Each row was made from one small tree. Brackets hold a mark, then the marks that hang from it, in alphabetical order. Every link used is in the known rows. Write each row's tree.
Known rows
(zikig (vuvoze (mikizi faru puzoz rasemom))): [ -6.2  -6.0   2.0  58.5  11.8  11.6   1.9  17.8  -3.4   0.4   5.9   2.7
  -4.5  36.2  15.1  17.6  17.2 -13.5  -7.1   4.3   0.6   0.8  -2.3 -17.0]
(vuvoze zikig): [  3.7  25.9  -4.6  -8.3  -4.8   3.9  -4.4  13.8   0.9   5.1  -4.3   5.4
   4.8  -8.2   1.1  -8.1  12.9   4.7  -8.0  -3.8 -14.7  -3.8   3.3 -18.0]
(rasemom gitirar (mikizi faru puzoz)): [ -1.3  15.5   7.4 -56.0   6.2  28.8  13.7  -4.3  -4.2  10.8  -2.3   1.0
   1.3 -19.8   3.2  20.1 -28.5   0.5 -16.8  -4.1 -15.7  -8.1  -0.5  20.4]
(marot (mikizi (puzoz bozeta) rasemom)): [  5.8 -13.9   4.1 -33.1 -11.9  -4.9   8.1 -15.7  -1.6  -2.6  -7.6 -12.3
  21.2   5.6 -22.0   4.1  -1.5  -5.1   3.4  -8.5  -2.8  10.8   3.9  15.8]
(marot (mikizi daler (puzoz bozeta) vuvoze)): [ 13.1  -2.5  -0.5 -25.7 -12.7 -28.3   1.5 -24.1   4.1 -10.7  -5.0  -8.2
  12.1   9.9 -16.7 -32.4 -14.3   5.1  22.1  -4.8  13.3   8.9   3.3  24.1]
(mikizi faru puzoz (vuvoze zikig)): [ 12.8  41.7  -9.0  23.2  -0.7   8.4  -9.4   7.6   8.3   7.6   1.3  -1.5
   4.7  16.4   0.3  -9.5  -6.8   2.9  -9.5  -6.4 -11.1  -3.0  -8.1   1.7]
(mikizi puzoz): [  4.9  25.9  -4.4 -15.4  -7.6  -0.7  -6.2   2.9  -0.6   2.0 -11.3   4.9
   4.1  -7.6  -8.9  -5.2   6.4   1.0  -5.6  -9.1 -18.3  -4.7  -0.1  14.0]
(marot (mikizi daler faru (vuvoze zikig))): [  3.4  -4.7   5.3   2.2  10.5  -2.5   9.2  -9.1   1.4  -2.0   7.9  -0.8
   4.4  19.1  11.2 -22.1 -12.7   4.0  12.5  -0.8  -7.9   0.1   2.0  -7.4]
(gitirar (rasemom (mikizi (puzoz bozeta)))): [ -1.0  -4.7   3.3 -46.3 -19.3   5.3  -6.7 -15.3  -0.9   2.7 -10.1  -1.2
   9.3 -34.8 -17.5  -4.2 -11.8  18.2  -8.5  -3.5  -5.9  -6.0   1.7  13.1]
(gitirar (rasemom (mikizi vuvoze))): [  3.4 -10.6   7.7  -6.8  -3.5   1.3 -10.4 -14.6  -1.0   7.0  -1.8  -1.1
  -0.8 -26.5  -2.2   4.8   8.6  18.5 -13.4   3.9  -6.1  -4.7  -1.3   7.4]
(mikizi daler vuvoze): [  5.4   0.0  -2.8   7.6   0.0 -20.0  -6.7  -6.2   0.8  -6.5  -3.2   0.8
 -11.3   2.5  -1.6  -8.6  12.0   2.3  18.6   3.6   7.7   1.4  -3.7   7.3]
(mikizi puzoz rasemom vuvoze): [ 16.6   4.8  -6.3  19.8  -2.3 -10.8 -13.2  -3.6   3.5   3.8  -3.9 -11.0
   3.3   5.8 -18.2  13.7  17.5  -6.3  -3.2  -3.2  14.6   8.8  -9.6  20.5]
(zikig (vuvoze (mikizi daler rasemom))): [ -8.2 -27.0   2.9  51.6  11.5 -11.8   2.8  13.5  -5.9  -8.9   6.1   6.9
 -13.5  24.9  12.6   5.1  27.7 -11.3  13.2  10.4  24.4   3.6   2.3 -25.0]
(marot (mikizi faru (rasemom gitirar) vuvoze)): [ -3.2 -15.8  10.8   3.4  17.3  14.6  21.5 -15.8  -2.7   7.7  10.1 -13.4
   6.2   8.4   0.8  30.7  -0.9 -12.5 -14.5   4.1 -12.2  13.8  -2.8   9.4]
(marot (mikizi daler rasemom)): [ -3.0 -37.7   9.2 -19.3   6.8 -13.0  14.1 -14.8  -7.4  -7.0  -0.4  -0.4
   1.3   4.0  -6.2   3.5   2.8  -6.5  19.6  -2.3   2.0   5.0   4.1   1.9]
(marot (mikizi puzoz)): [  6.7   7.6   5.4 -31.8  -5.1  -5.1   5.5 -10.7  -2.4  -1.0  -6.9   1.9
  15.1   3.0  -4.9 -15.0  -1.4   2.4  -4.0  -9.6 -21.6  -1.5   9.9  16.6]
(rasemom gitirar (mikizi puzoz)): [  6.8  15.7   4.5 -63.7  -0.3   7.9   5.7  -7.7  -3.6   8.5  -5.7   0.9
   2.7 -32.1  -8.9   7.5 -16.9   4.1 -15.1  -4.5   1.5  -4.6   5.9  25.1]
(rasemom gitirar (mikizi daler vuvoze)): [  6.5  -5.3   6.2 -40.7   7.4  -8.0   6.9 -15.4  -2.4   1.0   1.6  -2.8
 -10.5 -24.6  -1.7   2.2 -12.6   5.1   5.6   6.3  24.2   1.4   1.1  19.2]
(gitirar (rasemom (mikizi daler puzoz))): [ -2.2 -14.5   2.6 -38.2  -6.7  -7.8  -7.1 -17.7  -4.0  -0.2  -5.1  11.0
  -3.7 -33.1 -12.7 -17.1 -18.4  17.3   6.7  -2.4   3.8 -12.2   3.9  14.8]
(puzoz bozeta): [ -3.8   9.4  -0.5 -27.8 -18.4   6.3  -0.1   1.8  -0.2  -2.9 -13.3  -6.7
   7.6  -5.0  -8.2   7.2  16.0   1.5   1.9  -2.2 -22.2   3.9  -0.8  -4.7]
(marot (mikizi (rasemom gitirar))): [ -4.5 -17.9  10.7 -28.2   7.8   4.3  20.2 -12.6  -6.8   5.4   2.7  -6.8
   7.3 -11.2  -8.3  19.4   6.8 -10.8 -14.1  -0.1  -6.7  10.9   6.7   7.1]
(zikig (vuvoze (mikizi puzoz))): [  0.8  15.1  -1.7  41.3   0.7  -5.7  -6.2  16.7  -1.8  -3.0  -0.1   9.3
  -2.7  23.2  13.1  -9.5  21.8  -2.9  -7.5   3.2   2.5  -2.7   5.7 -11.3]
(vuvoze (mikizi daler) zikig): [ -6.3  -4.1  -7.3  18.9  -4.5 -16.6  -7.3  19.0   2.4  -9.9   4.9   8.5
  -5.6   1.2  14.0 -25.3   4.6   0.7   7.8   3.7  11.0  -4.3   9.9 -22.2]
(marot mikizi): [ -0.8  -4.2  10.3 -24.0  -0.4   0.2   9.7  -8.3  -5.2   0.0  -5.0   1.1
  11.0   2.5   6.1  -2.9   9.6   1.9  -5.4  -4.5 -30.6  -0.7   9.1   3.6]
(gitirar (rasemom mikizi)): [ -6.1 -13.8   9.1 -29.3  -5.9   9.5  -4.2  -9.4  -5.5   7.0  -5.1   5.7
  -0.2 -32.3  -1.1   8.5   3.8  17.1 -12.1   0.5 -18.8  -9.6   3.3  -0.8]
(rasemom gitirar (mikizi vuvoze)): [ 10.0   6.9   7.4 -32.2   5.3   5.1   4.0  -8.7  -1.5   8.7   0.2  -7.5
  -2.4 -23.8   1.9  14.9   1.4   5.5 -13.6   4.8   7.3   2.4   0.6  17.7]
(bozeta puzoz): [ -1.2   2.4   1.4   0.3 -11.3   8.6  -5.5   1.0  -1.9   1.8 -14.4   0.2
  10.3  -1.9   3.9  19.0  19.8   0.2  -2.6  -1.2 -31.3   4.0  -8.0 -11.6]
(sireder faru): [ -6.9  17.2  -3.3  28.7  -9.1  10.9   4.2   2.2   1.6  11.6  -7.9  14.3
   2.3  -1.8 -14.8  13.7  14.2  -3.0  12.4  -5.8 -19.1   0.4  11.1  -8.8]

Which tree is each row?
[ -9.4  -4.0  -5.1  19.9   0.9   0.3   2.3  19.8   0.9   3.9  10.9  -3.2
   0.8 -10.0   4.1  10.8  13.3 -12.0 -22.9   8.1  16.3   8.5   7.6 -19.0]
(vuvoze (mikizi (rasemom gitirar)) zikig)
[ -5.2  -0.6  -7.7  39.6   1.2  10.8  -6.5  22.7   4.3  -0.2   7.2  -1.4
   5.9  17.9  10.1   6.4  -1.6 -11.1 -12.2  -1.9  -0.8  -1.2  -1.5 -15.1]
(vuvoze (mikizi faru puzoz rasemom) zikig)
[ -8.5 -24.8   8.0 -34.6  -2.1  -2.5  -1.7 -13.9  -6.5  -0.3  -3.8  10.6
  -7.5 -35.9  -3.7  -7.7  -7.7  16.9   6.3   2.1  -2.1 -11.0   4.2   1.8]
(gitirar (rasemom (mikizi daler)))
[ -3.3 -11.8  -5.4  38.3  -3.4  -2.3  -8.6  23.7   1.8  -1.0   6.1  -2.5
   3.9   4.9   8.0   5.6  23.3  -7.9 -11.2   2.9   9.3   3.4   4.4 -25.8]
(vuvoze (mikizi rasemom) zikig)
[ 10.4  13.0  -8.8  12.1  -1.1 -20.5  -9.7   1.4   4.4  -4.3   0.8   1.4
  -6.4   2.0  -1.8 -26.1   5.5   6.6  15.2   1.6  19.1   0.7  -2.2  -6.3]
(mikizi daler (vuvoze zikig))
[ 18.7  26.8 -14.9   3.6  -6.5 -27.5 -14.7  -1.5   6.9  -4.2  -1.1   4.2
  -1.3   4.6 -12.9 -36.3  -8.5   7.0  16.2  -3.6  28.7  -0.6  -1.6   7.4]
(mikizi daler puzoz (vuvoze zikig))
[ -5.5  20.0  -7.7  28.5  -3.1  11.3  -7.7  24.2   5.7   0.8   5.1   5.4
   5.1  17.3  18.2 -13.5  -6.9  -2.4 -13.7  -3.2 -17.0  -7.1   4.1 -14.3]
(vuvoze (mikizi faru puzoz) zikig)
[-11.9 -39.1  11.9  -9.4  14.7   6.6  19.9 -12.7  -7.6  -3.8   3.7  -1.3
   0.9  15.0   3.7  12.6  -8.1  -9.8  17.9  -2.2 -16.0   2.1  -1.4  -2.7]
(marot (mikizi daler faru rasemom))
[  8.8  -1.1   1.3 -25.7 -18.7  -4.6 -13.4 -20.2   3.2   3.3  -7.3  -7.5
   7.8 -26.1 -17.8  -6.4  -6.1  20.0  -7.6  -0.7   4.4  -1.0  -2.0  19.1]
(gitirar (rasemom (mikizi (puzoz bozeta) vuvoze)))
[ -7.0  13.2   2.0  47.6   9.0  11.0   0.9  17.5  -1.9  -0.6   3.5   8.6
  -3.8  34.3  23.3   0.4  12.3  -6.1  -9.0   3.2 -13.5  -5.3   0.8 -15.4]
(zikig (vuvoze (mikizi faru puzoz)))
[ -1.3 -15.8  -2.4  45.6   8.2 -17.5  -1.6  10.5  -3.7  -9.8   4.9   7.6
  -9.5  25.2   4.1  -5.3  15.0 -10.1  13.8   5.7  31.5   1.8   1.9 -11.0]
(zikig (vuvoze (mikizi daler puzoz rasemom)))
[ -9.8  -7.0   4.2  44.5  11.7   3.5   7.9  14.9  -6.1   2.3   8.7   1.7
  -9.5  13.1  10.8  20.3  30.4 -15.3 -16.2  12.8  17.6   8.6   4.0 -19.2]
(zikig (vuvoze (mikizi (rasemom gitirar))))
[  3.9   1.2  -0.8  13.7   7.1   0.1   2.8  -4.9   0.3   8.4   3.0 -11.8
  -4.4 -10.1 -13.1  31.5  21.3 -12.1 -15.7   7.6  14.3  15.1  -6.3  11.1]
(mikizi (rasemom gitirar) vuvoze)
[ -4.3  -3.4  -5.7 -28.0   4.9 -10.9   9.3  -8.5  -3.1  -1.6  -1.3   3.4
  -8.4 -20.8 -26.9   6.8 -12.7 -13.3   7.8  -0.6  26.5   6.7   0.1  19.7]
(mikizi daler puzoz (rasemom gitirar))
[ 22.2  40.2 -12.5  14.1  -9.0 -12.8 -17.5   5.1   8.6   4.1  -3.1  -2.0
   7.8   2.3 -11.0 -21.0   6.6   7.6  -7.9  -6.0   8.8   0.1  -1.6   8.1]
(mikizi puzoz (vuvoze zikig))
[ -9.0  -7.6  -5.5  -2.0 -13.3  -4.3   4.0   5.7   3.0  -2.7   0.0 -12.4
   3.9  -6.7 -12.7  14.7   2.8 -15.8 -13.6   4.7  14.6  14.3   3.5  10.6]
(vuvoze (mikizi (puzoz bozeta) (rasemom gitirar)))
[  4.3   3.4  -2.6  39.4   9.0  16.1  -2.7   9.1   3.7   8.0   6.9 -10.3
   1.7  17.8   2.1  24.9  14.3  -7.0  -8.0   1.3  -3.1   6.2 -13.1 -17.4]
(mikizi faru rasemom (vuvoze zikig))
[  1.6  -0.6   5.4   6.5   0.7  16.8  -6.2  -6.3   1.2  10.0   4.7  -0.9
   0.5 -15.4   6.1   4.3  -6.6  18.4 -16.5   2.1 -12.0  -8.8  -3.9  -9.8]
(gitirar (rasemom (mikizi faru (vuvoze zikig))))
[ 11.7  39.3 -10.4   4.9 -13.9  10.2  -7.3   3.9  10.9   1.5  -3.1 -11.4
  12.1  14.9  -8.5 -11.5 -11.1   4.4  -3.4  -5.8  -5.9   3.3  -9.4   0.0]
(mikizi faru (puzoz bozeta) (vuvoze zikig))
[-11.1 -16.1   0.3  14.8  18.7   7.0  14.8  -8.1  -0.8   1.6   9.4  -7.2
 -15.6   0.7  -4.0  28.6  -5.3 -16.2   6.2  10.0  13.3  10.6 -11.9   5.3]
(mikizi daler faru (rasemom gitirar) vuvoze)
[ 18.3  -4.0   0.9 -22.9   1.7 -13.3  -8.8  -3.8   0.8  -2.4   0.8  -0.6
  -2.4  -7.8   3.0 -15.9  -4.8  14.2  17.1  -0.5  25.9  -5.3   0.5  -2.4]
(rasemom (mikizi daler (vuvoze zikig)))
[-17.8  -5.1   5.1  -4.2  13.8  31.5  19.9   3.1  -5.3   9.5   3.3  -4.7
  -5.3  -7.1  -1.7  45.1   3.4 -18.2 -17.0   3.1 -20.4   5.7  -8.2  -2.4]
(mikizi faru (rasemom gitirar))
[ -7.2 -21.6   8.7  -3.7   7.1   5.4  -2.7 -17.1  -2.5   1.9   2.7   3.5
  -9.4 -18.5   6.2   1.3 -12.0  15.3   4.2   4.5  -5.9  -8.5  -5.1   3.3]
(gitirar (rasemom (mikizi daler faru vuvoze)))
[  1.5  11.0  -6.5  -3.2  -7.9  -4.8  -1.5  -9.8   6.5  -8.8  -5.3  -7.0
  -1.5  15.4 -10.6 -10.6 -20.1   0.5  22.5  -2.3   0.2   3.6 -11.6  15.9]
(mikizi daler faru (puzoz bozeta) vuvoze)
[  2.5  -2.5 -11.4  15.4 -20.2  -8.6 -11.0  17.7   6.8  -4.7   0.8  -9.4
  13.1   5.9  -9.0  -5.0   6.1  -6.4  -5.1  -1.9  19.7   8.5   2.5 -12.3]
(vuvoze (mikizi (puzoz bozeta) rasemom) zikig)
[ -7.5  -8.4   2.5  40.5   7.8 -12.2   0.5  14.0  -4.8  -9.2   4.1  13.1
 -14.0  22.2  21.1 -10.8  21.9  -3.2  10.6   9.4  10.9  -3.1   6.6 -23.3]
(zikig (vuvoze (mikizi daler)))
[ -7.1  -4.9  -6.3  10.4  -6.5 -20.2  -7.8   7.9   0.9 -12.9  -2.1   8.9
  -6.8   3.0   6.2 -23.3  -2.0  -3.3  10.8   0.0   5.6  -4.3   6.9   8.5]
(vuvoze (mikizi daler puzoz))
[  9.3  25.9 -10.7  14.1   3.0  -6.6  -6.1   1.3   6.9  -1.5   3.1   4.0
  -3.7  15.9  -0.9 -24.3 -21.4   4.1  14.4  -3.5   7.4  -4.4  -8.1   2.7]
(mikizi daler faru puzoz (vuvoze zikig))
[ 12.2  14.4  -8.7   4.3  -3.7 -26.3 -11.0  -9.2   3.9  -5.6  -5.3   2.0
  -6.3   2.4 -12.3 -21.4  -3.0   3.0  18.0  -2.7  15.8   0.3  -4.3  22.0]
(mikizi daler puzoz vuvoze)
[ -1.3   7.1 -13.9   0.8 -20.8 -22.7 -10.8  12.7   7.2 -13.8  -0.7   3.0
   4.5   2.3  -2.0 -38.9 -13.0   2.1  13.6  -1.7  22.4   0.7   9.4  -9.8]
(vuvoze (mikizi daler (puzoz bozeta)) zikig)
[  3.5   3.4   2.6 -67.3   2.5  -5.1   9.6 -12.7  -4.7   1.3  -3.2   5.6
  -6.5 -32.6 -10.2  -9.2 -30.4   4.4   5.8  -2.4  19.6  -5.2   7.4  26.2]
(rasemom gitirar (mikizi daler puzoz))
[ -0.3 -12.4 -12.0  22.5  -5.9 -21.0  -9.3  15.2   4.3 -10.2   5.3   3.8
  -1.6   5.8  -2.9 -20.6  -2.9  -6.8  10.9  -0.6  33.3   0.8   4.8 -10.0]
(vuvoze (mikizi daler puzoz rasemom) zikig)
[ 13.2  -7.9  -8.4  15.2   1.6 -24.6  -9.3  -9.7   2.3  -5.6  -2.2  -4.0
  -5.5   4.7 -22.4  -4.0   3.8  -6.3  21.4  -1.6  32.9   7.9  -9.4  20.3]
(mikizi daler puzoz rasemom vuvoze)
[-12.2   7.7  -2.6  34.2   0.6  16.3  -3.7  27.0   2.7   0.8   6.4   3.8
   0.8  15.1  27.2   0.1   6.2  -2.8 -14.8   1.5 -24.5  -6.3   2.6 -29.8]
(vuvoze (mikizi faru) zikig)
[-12.0 -17.6  11.7 -21.9  10.2   6.8  19.6 -11.0  -6.8  -5.1   1.0   5.6
   0.5  12.3  13.4  -5.6 -13.3  -1.6  16.5  -3.7 -31.4  -4.3   4.2  -2.0]
(marot (mikizi daler faru))
[  2.5 -11.8  -4.7  30.9  12.8   1.9   1.6   2.7   2.9  -1.7   8.4  -5.3
  -7.4  17.4  -0.1   9.2  -0.5  -7.6  16.3   2.3  17.0   4.3 -12.0 -15.3]
(mikizi daler faru rasemom (vuvoze zikig))
[  3.4  20.2 -10.9  20.6 -11.4  -9.6 -14.4  21.8   6.5  -1.9   1.2   5.3
   6.7   4.8   7.1 -23.6   4.1   1.3 -13.8  -3.6  -0.2  -4.2   9.0  -9.8]
(vuvoze (mikizi puzoz) zikig)
[  4.5  26.5  -3.4  31.6   5.4  17.3  -4.1  10.4   5.4   6.9   2.7  -2.6
   1.2  16.4  10.9   5.7   8.6   2.2  -9.1  -0.3 -19.3  -1.5  -8.3 -14.7]
(mikizi faru (vuvoze zikig))
[  2.0  -0.5   5.2  -5.5   0.1  12.3  -7.6 -14.7   0.9   8.5  -0.4   0.4
   1.2 -16.7  -0.4   5.9 -12.5  16.3 -14.8  -1.1 -13.4  -8.7  -5.6  15.0]
(gitirar (rasemom (mikizi faru puzoz vuvoze)))
[  0.0  -8.7   4.2 -57.4  -6.5  10.6   6.4  -9.4  -2.0  -6.9  -8.8  -1.9
   3.4  -4.6  -3.1  -1.6 -33.5   6.9  24.7  -7.9  -4.7  -9.0  -4.1  12.1]
(rasemom (mikizi daler faru (puzoz bozeta)))
[ -4.2  -9.2   8.2 -63.9   7.0   2.8  14.2 -10.4  -7.0   1.1  -1.7   5.3
 -11.1 -32.9  -0.4   5.3 -17.2   3.4   5.6   2.4  10.9  -4.7   6.6  10.8]
(rasemom gitirar (mikizi daler))
[-19.0 -28.3   3.6  40.3   7.4  19.5   3.2  17.6  -2.3  -2.0   4.9  -4.0
  -3.2  18.6  20.4  34.1  18.3 -15.4  -8.7   4.5 -20.7   1.6  -4.7 -14.8]
(vuvoze (mikizi faru rasemom))
[-13.3 -15.0  12.2 -18.0   2.9  27.1   2.8  -7.7  -6.2   7.5  -2.7   5.7
  -0.8 -23.8   9.1  16.8  -6.2  13.6 -13.3   0.4 -34.5 -12.5  -1.5  -3.9]
(gitirar (rasemom (mikizi faru)))
[ -0.7 -15.4   9.9   3.1  12.2  -2.5  12.0 -16.4  -1.5  -4.9   4.2  -1.7
  -0.4  20.5  12.5  -8.3  -7.3   0.0  15.9   0.0 -16.6   0.9  -1.3   5.8]
(marot (mikizi daler faru vuvoze))
[-16.0  -8.5   5.1  49.1  15.4   4.7   6.9  16.3  -5.3  -8.3   6.8  12.4
 -15.4  32.9  30.6  -1.1  12.2  -6.5   9.0   8.6  -4.2  -5.4   0.7 -27.8]
(zikig (vuvoze (mikizi daler faru)))
[ -6.2  22.4  -2.5 -23.8 -12.3  20.9   3.8   2.2   2.3   0.7 -11.1  -3.6
   9.4   9.0  -6.6   8.7 -11.9  -1.7   0.8  -8.5 -32.8  -1.6  -6.8   6.1]
(mikizi faru (puzoz bozeta))
[  6.9  18.0   5.6 -25.2  10.7  22.1   8.7   0.3   1.6  13.8   7.5  -6.9
  -0.4 -11.5  10.6  15.8 -16.6   5.4 -20.6   3.0   0.4  -1.4  -1.9  -1.2]
(rasemom gitirar (mikizi faru (vuvoze zikig)))
